Known rows, with every way that one mark hangs from another
[pudafa [novu gutakit]]: [ 1.49 -1.29  1.13  2.84 -3.60 -0.01 -1.21 -1.28 -0.01  1.54 -2.77  0.91
 -2.22  0.52  0.55 -0.57  1.15  0.71  0.95  0.13 -1.57  0.35 -0.77]
[novu [gutakit pudafa] teduz]: [ 1.36 -3.02  2.06 -0.63 -4.19  0.20 -1.95 -2.35  1.74  1.18 -3.42  2.17
 -0.81  1.41  1.55  0.71  2.30  0.09  2.20  1.07 -1.16 -2.04 -0.75]
[teduz gutakit]: [ 1.30 -2.99  0.91  0.85 -2.04  0.24 -2.28 -0.66  1.40  1.63 -2.33  0.78
 -0.14  1.21  0.61 -0.77  1.81  0.55 -0.33 -1.10 -1.57  1.72  0.47]
[pudafa [gileda [novu [gutakit fite]]] teduz]: [ 2.51 -1.66  0.66  5.01 -2.93 -1.94 -0.94 -1.80 -2.99  1.63  0.79  1.59
 -1.54 -0.05 -1.80 -1.70 -0.05  0.68 -0.16 -0.16  0.04 -0.19 -0.03]
[pudafa [gileda novu]]: [ 2.52 -1.77 -0.01  3.44 -1.63 -0.36 -1.55 -0.52 -1.19  1.77 -0.42  0.88
  0.08  1.06 -0.71 -1.40  0.68  1.18  0.57 -0.90  0.43  0.54  1.12]
[teduz [gutakit fite]]: [ 1.59 -3.65  0.95  1.34 -2.51 -0.54 -1.44 -1.42  0.46  1.52  0.56  0.87
  0.37  0.71 -0.21 -0.47  1.43  0.51 -0.79 -0.65 -2.67  0.90  0.16]
[gutakit [fite gileda] teduz]: [ 1.41 -2.22  1.13  2.89 -0.98  1.59 -0.24 -2.01 -2.52  1.51  4.70  1.37
 -1.80  0.01 -1.08 -2.28  0.62  1.15 -0.46  0.51 -3.10 -1.53  0.06]
[pudafa [gileda teduz] novu]: [ 1.80 -0.62 -0.26  7.23 -1.27 -0.94 -0.92 -0.96 -2.04  1.60 -0.64  1.06
 -1.45  1.08 -0.93 -2.17  0.74  1.57  1.52  0.08  0.07  0.53  0.37]
[teduz [gutakit pudafa]]: [ 1.35 -3.76  1.15  0.88 -3.33  0.31 -1.86 -1.73  1.13  1.30 -1.67  1.58
  0.58  1.48  0.73 -0.96  2.59  0.29  0.07 -0.78 -1.74 -0.18  0.63]
[gutakit [fite [gileda novu]] teduz]: [ 2.15 -2.25  0.46  3.08 -1.23  1.11 -0.59 -1.58 -2.97  1.51  2.57  1.01
 -0.68  0.01 -1.23 -2.07  0.01  0.56 -0.20  0.14 -2.19 -1.34  1.09]
[novu fite [gutakit teduz]]: [ 2.64 -2.24  2.07 -0.09 -3.32 -1.20 -2.13 -1.10  0.69  1.17 -2.42  1.66
 -1.06  0.19  0.47 -0.46  2.09 -0.03  1.58  0.63 -2.16 -0.93 -0.68]
[fite [gileda gutakit] [pudafa novu] teduz]: [-0.75 -1.67  0.39  4.73 -1.74  4.40 -0.89 -1.56 -2.39  2.44 -0.26  1.21
 -3.58 -0.26  0.14 -2.10  1.84 -0.11 -3.46  0.40 -2.21  1.55  1.47]
[gutakit teduz]: [ 1.53 -1.36  0.89  0.82 -0.90  0.94 -1.35 -1.24 -0.98  1.38  0.36  1.15
 -1.28  0.49  0.11 -1.40  2.10  0.96  0.90 -0.22 -1.48 -0.54  0.26]
[novu [gutakit fite teduz]]: [ 1.67 -2.21  1.71  0.89 -3.30 -0.22 -0.76 -2.22 -0.76  1.29  0.50  1.39
 -1.07 -0.01 -0.29 -0.65  1.02  0.40  0.71  0.25 -2.26 -0.94 -0.94]
[novu fite]: [ 3.19 -3.07  1.00  0.46 -1.70 -0.52 -2.06 -0.69  0.71  1.49  0.46  1.12
  0.43  0.74  0.32 -0.01  2.35  0.57  1.21  0.41 -2.58 -0.80  0.56]
[fite gileda [teduz [gutakit [pudafa novu]]]]: [ 0.16 -3.01  0.88  7.10 -3.17  1.69 -0.59 -2.32 -2.05  1.52 -0.68  1.84
 -3.28  0.79 -0.13 -3.56  2.33  0.19 -1.38  0.86 -2.80  0.03  0.57]
[fite pudafa teduz]: [ 0.78 -2.52  0.00  1.56 -1.42  2.81 -1.33 -1.85 -0.37  2.05  0.14  1.16
 -1.19  0.52  1.10 -0.40  3.11 -0.38 -2.01  0.76 -1.75  0.70  1.19]
[gileda [teduz [gutakit fite]]]: [ 1.83 -3.84  0.16  2.92 -1.92 -0.73 -1.81 -1.33  0.66  1.58 -1.41  0.47
  1.75  1.18 -0.19 -0.41  0.84  0.19  0.33 -0.51 -1.89  1.16  0.74]
[teduz [gutakit fite pudafa]]: [ 1.65 -4.42  1.23  1.21 -3.74 -0.47 -0.98 -2.50  0.22  1.22  1.19  1.69
  1.17  1.00 -0.16 -0.71  2.22  0.23 -0.26 -0.40 -2.89 -1.01  0.36]
[gutakit fite]: [ 2.24 -3.04  0.64  1.34 -1.79  0.42 -0.76 -1.72 -0.65  1.63  3.37  0.79
  0.38  0.52 -0.40 -0.12  1.44  1.02  0.30  0.02 -2.70 -0.84  0.22]
[gutakit pudafa]: [ 2.02 -3.12  0.82  0.95 -2.58  1.37 -1.16 -2.00 -0.07  1.38  1.24  1.48
  0.69  1.25  0.52 -0.76  2.57  0.88  1.09 -0.12 -1.81 -1.85  0.64]

Rows
[ 0.29 -2.07  1.13 -1.35 -2.08  1.94 -1.06 -2.06 -1.40  1.81  1.63  1.52
 -0.36 -0.53 -0.20 -0.24  1.99 -0.17 -2.21 -0.78 -2.17 -0.03  1.07]
[gileda [gutakit [fite pudafa] teduz]]
[ 0.92 -3.49  0.71 -0.52 -2.80  0.15 -1.53 -1.94  0.96  1.71  0.16  1.34
  0.31  0.56  0.59  0.51  1.98 -0.43 -2.87 -0.36 -2.51  1.12  0.70]
[teduz [gutakit [fite pudafa]]]
[ 1.64 -1.60  1.29  5.61 -1.37 -1.30 -1.74 -0.86 -2.09  1.39 -0.34  1.95
 -4.18 -0.03 -0.86 -3.16  1.64  0.46 -1.18  0.77 -2.92  0.33  0.34]
[pudafa [novu [fite gileda]] [teduz gutakit]]
[ 1.04 -3.34  1.41  0.14 -2.22 -1.29 -1.90 -1.66  1.08  1.36 -1.34  1.51
 -0.94  0.90  0.30  0.63  1.71  0.22  0.27  0.40 -2.34  0.23 -0.18]
[novu [teduz [gutakit fite]]]
[ 0.68 -1.40  0.45  2.22 -0.19  3.16 -1.45 -1.75 -1.84  1.97  2.72  1.78
 -2.82  0.20  0.27 -1.82  1.49  0.47 -2.90  0.55 -1.65 -0.24  1.13]
[fite gileda [pudafa teduz]]
[ 2.21 -3.18  1.41  2.47 -4.20 -2.31 -1.64 -1.57  0.19  0.95 -1.99  2.15
 -0.68  0.82  0.28 -1.20  3.24 -0.10  0.65  0.41 -2.94 -1.04  0.42]
[teduz [gutakit [pudafa [novu fite]]]]
[ 0.42 -1.84  0.63  0.52 -1.25  0.69 -2.30 -1.46 -0.13  1.74 -1.47  1.72
 -1.85  0.47  0.72 -0.94  2.63 -0.28 -2.98 -0.53 -1.03  1.66  1.07]
[fite [pudafa [teduz gutakit]]]
[ 1.19 -1.86  0.79 -0.61 -1.76  0.96 -0.60 -2.51 -1.37  1.47  2.97  1.70
 -0.76 -0.18  0.05 -0.26  2.21  0.02 -1.61  0.46 -2.46 -1.12  0.53]
[gutakit [fite pudafa] teduz]
[ 2.24 -0.83  1.45  3.84 -2.06 -3.23 -1.46 -1.00 -1.01  1.20 -0.49  2.46
 -3.58  0.55 -0.53 -0.72  2.29  1.12  2.01  1.87 -1.35 -1.11 -0.49]
[pudafa gileda [novu fite teduz]]
[ 0.95 -2.91  0.41  6.34 -2.77  0.74 -1.37 -1.72 -0.78  1.35 -2.47  1.42
 -0.70  1.59  0.07 -2.83  0.96  0.33  0.24  0.19 -1.78 -0.14  0.93]
[fite [gileda [teduz [gutakit [pudafa novu]]]]]
[ 0.21 -2.43  0.79  3.30 -2.88  0.86 -0.65 -2.10 -1.06  1.74  1.33  1.62
 -2.55  0.17 -0.13 -1.41  0.87 -0.01 -3.70  0.44 -3.34  0.86  0.46]
[teduz [gutakit [fite gileda [pudafa novu]]]]
[-0.03 -2.61  0.84  6.39 -2.69  3.77 -0.30 -2.11 -3.20  1.95  0.68  1.56
 -2.83  0.25 -0.56 -3.29  2.09  0.53 -0.93  0.33 -2.52 -0.61  1.18]
[fite [gileda [gutakit [pudafa novu]]] teduz]
[ 2.11 -1.21  1.62  5.34 -2.55 -0.67 -1.38 -1.32 -2.06  1.49 -0.23  1.95
 -4.44 -0.32 -0.52 -2.41  1.02  0.55  0.09  1.53 -2.70 -1.03 -0.61]
[pudafa [novu [fite gileda] gutakit] teduz]
[ 2.17 -1.70  2.01  1.08 -3.76 -2.46 -2.18 -1.20  1.11  1.14 -4.57  1.93
 -2.91  0.43  1.01  0.92  2.08 -0.10  2.62  2.07 -2.25 -1.00 -1.07]
[pudafa [novu fite gutakit teduz]]
[ 2.60 -3.39  0.65  4.12 -3.60 -2.45 -2.04 -1.46  0.32  0.96 -4.00  1.74
  0.82  1.25  0.38 -1.15  2.58 -0.43  1.79  0.63 -2.23 -0.77  0.91]
[gileda [teduz [gutakit [pudafa [novu fite]]]]]
[ 2.35 -1.92  0.63  0.09 -1.00 -0.08 -2.07 -1.47 -0.77  1.60  1.14  2.06
 -1.32 -0.02  0.46 -0.22  3.21 -0.30 -1.43  0.89 -2.06 -0.87  1.12]
[novu [fite [pudafa teduz]]]
[ 1.96 -2.64  1.28 -2.56 -1.80 -0.45 -2.66 -1.33  1.85  1.46 -1.61  2.16
 -0.84  0.70  1.68  1.87  3.30 -0.59  0.14  1.81 -2.16 -1.11  0.64]
[novu [fite pudafa] teduz]
[ 3.40 -3.48 -0.02  3.15 -1.70 -0.16 -2.08 -0.72 -0.89  1.70 -1.71  0.77
  0.51  0.44  0.09 -0.51  2.55 -0.55  0.84  0.86 -2.01 -0.05  1.79]
[gileda [novu [fite teduz]]]
[ 1.57 -3.56  0.94 -0.31 -3.22 -0.94 -2.74 -1.49  1.22  1.13 -5.59  1.77
  0.52  1.70  1.17  0.28  2.34 -0.54  1.33 -0.08 -0.57 -0.46  1.34]
[gileda [novu [teduz [gutakit pudafa]]]]
[ 2.31 -0.79 -0.12  4.97 -0.58 -0.75 -1.46 -0.81 -3.18  1.72  0.76  1.39
 -1.65  0.48 -1.43 -2.48  0.99  1.24 -0.01 -0.68  0.85  0.20  1.27]
[pudafa [gileda novu] teduz]
[ 1.72 -2.91  0.35  4.50 -1.24  0.02 -1.52 -1.33 -2.60  1.71  1.00  1.11
 -1.27  0.19 -1.42 -2.45  0.04  0.23 -2.00 -0.52 -1.89  0.52  1.36]
[pudafa [teduz [gutakit [fite [gileda novu]]]]]
[ 1.46 -2.51  0.26  4.97 -1.62 -1.05 -2.29 -0.48  0.64  1.69 -2.95  0.95
  0.27  1.81 -0.42 -1.99  0.76  0.89  0.30 -1.02  0.31  2.24  0.56]
[pudafa [gileda [teduz gutakit]]]
[-0.50 -0.78  0.32  5.39 -2.28  1.82 -0.63 -1.54 -2.77  2.29 -0.40  1.70
 -3.60 -0.13 -0.59 -2.07  2.33  0.29 -2.94 -0.08 -0.54  2.00  1.08]
[fite [pudafa [gileda gutakit] novu] teduz]
[ 2.11 -1.37  1.55  2.14 -3.11 -1.58 -1.95 -1.63 -0.54  1.67 -0.17  2.77
 -2.62  0.03 -0.16 -0.89  2.08 -0.09 -1.55  0.99 -0.63 -0.22 -0.33]
[novu [fite [pudafa gileda teduz]] gutakit]
[ 1.00 -3.24 -0.02  0.45 -1.87  2.05 -1.67 -1.67 -0.05  2.16 -0.23  0.62
  2.26  0.45  0.21  0.77  1.08 -0.40 -1.32 -0.78 -1.46  0.78  1.86]
[gileda [gutakit [fite pudafa]] teduz]
[ 0.96 -2.96  0.29  3.44 -0.73  3.46 -2.24 -0.38 -0.24  2.25 -1.46  0.22
  0.75  1.19 -0.14 -1.63  0.00  0.84  0.22 -1.08 -1.00  1.15  1.62]
[fite [gileda gutakit teduz]]
[ 0.67 -1.56  0.91  6.58 -1.44 -0.23 -0.38 -1.89 -3.57  1.54  2.59  1.63
 -4.24 -0.26 -1.59 -3.29  0.66  0.96 -2.11  0.38 -3.05  0.30  0.08]
[pudafa novu [teduz [gutakit [fite gileda]]]]
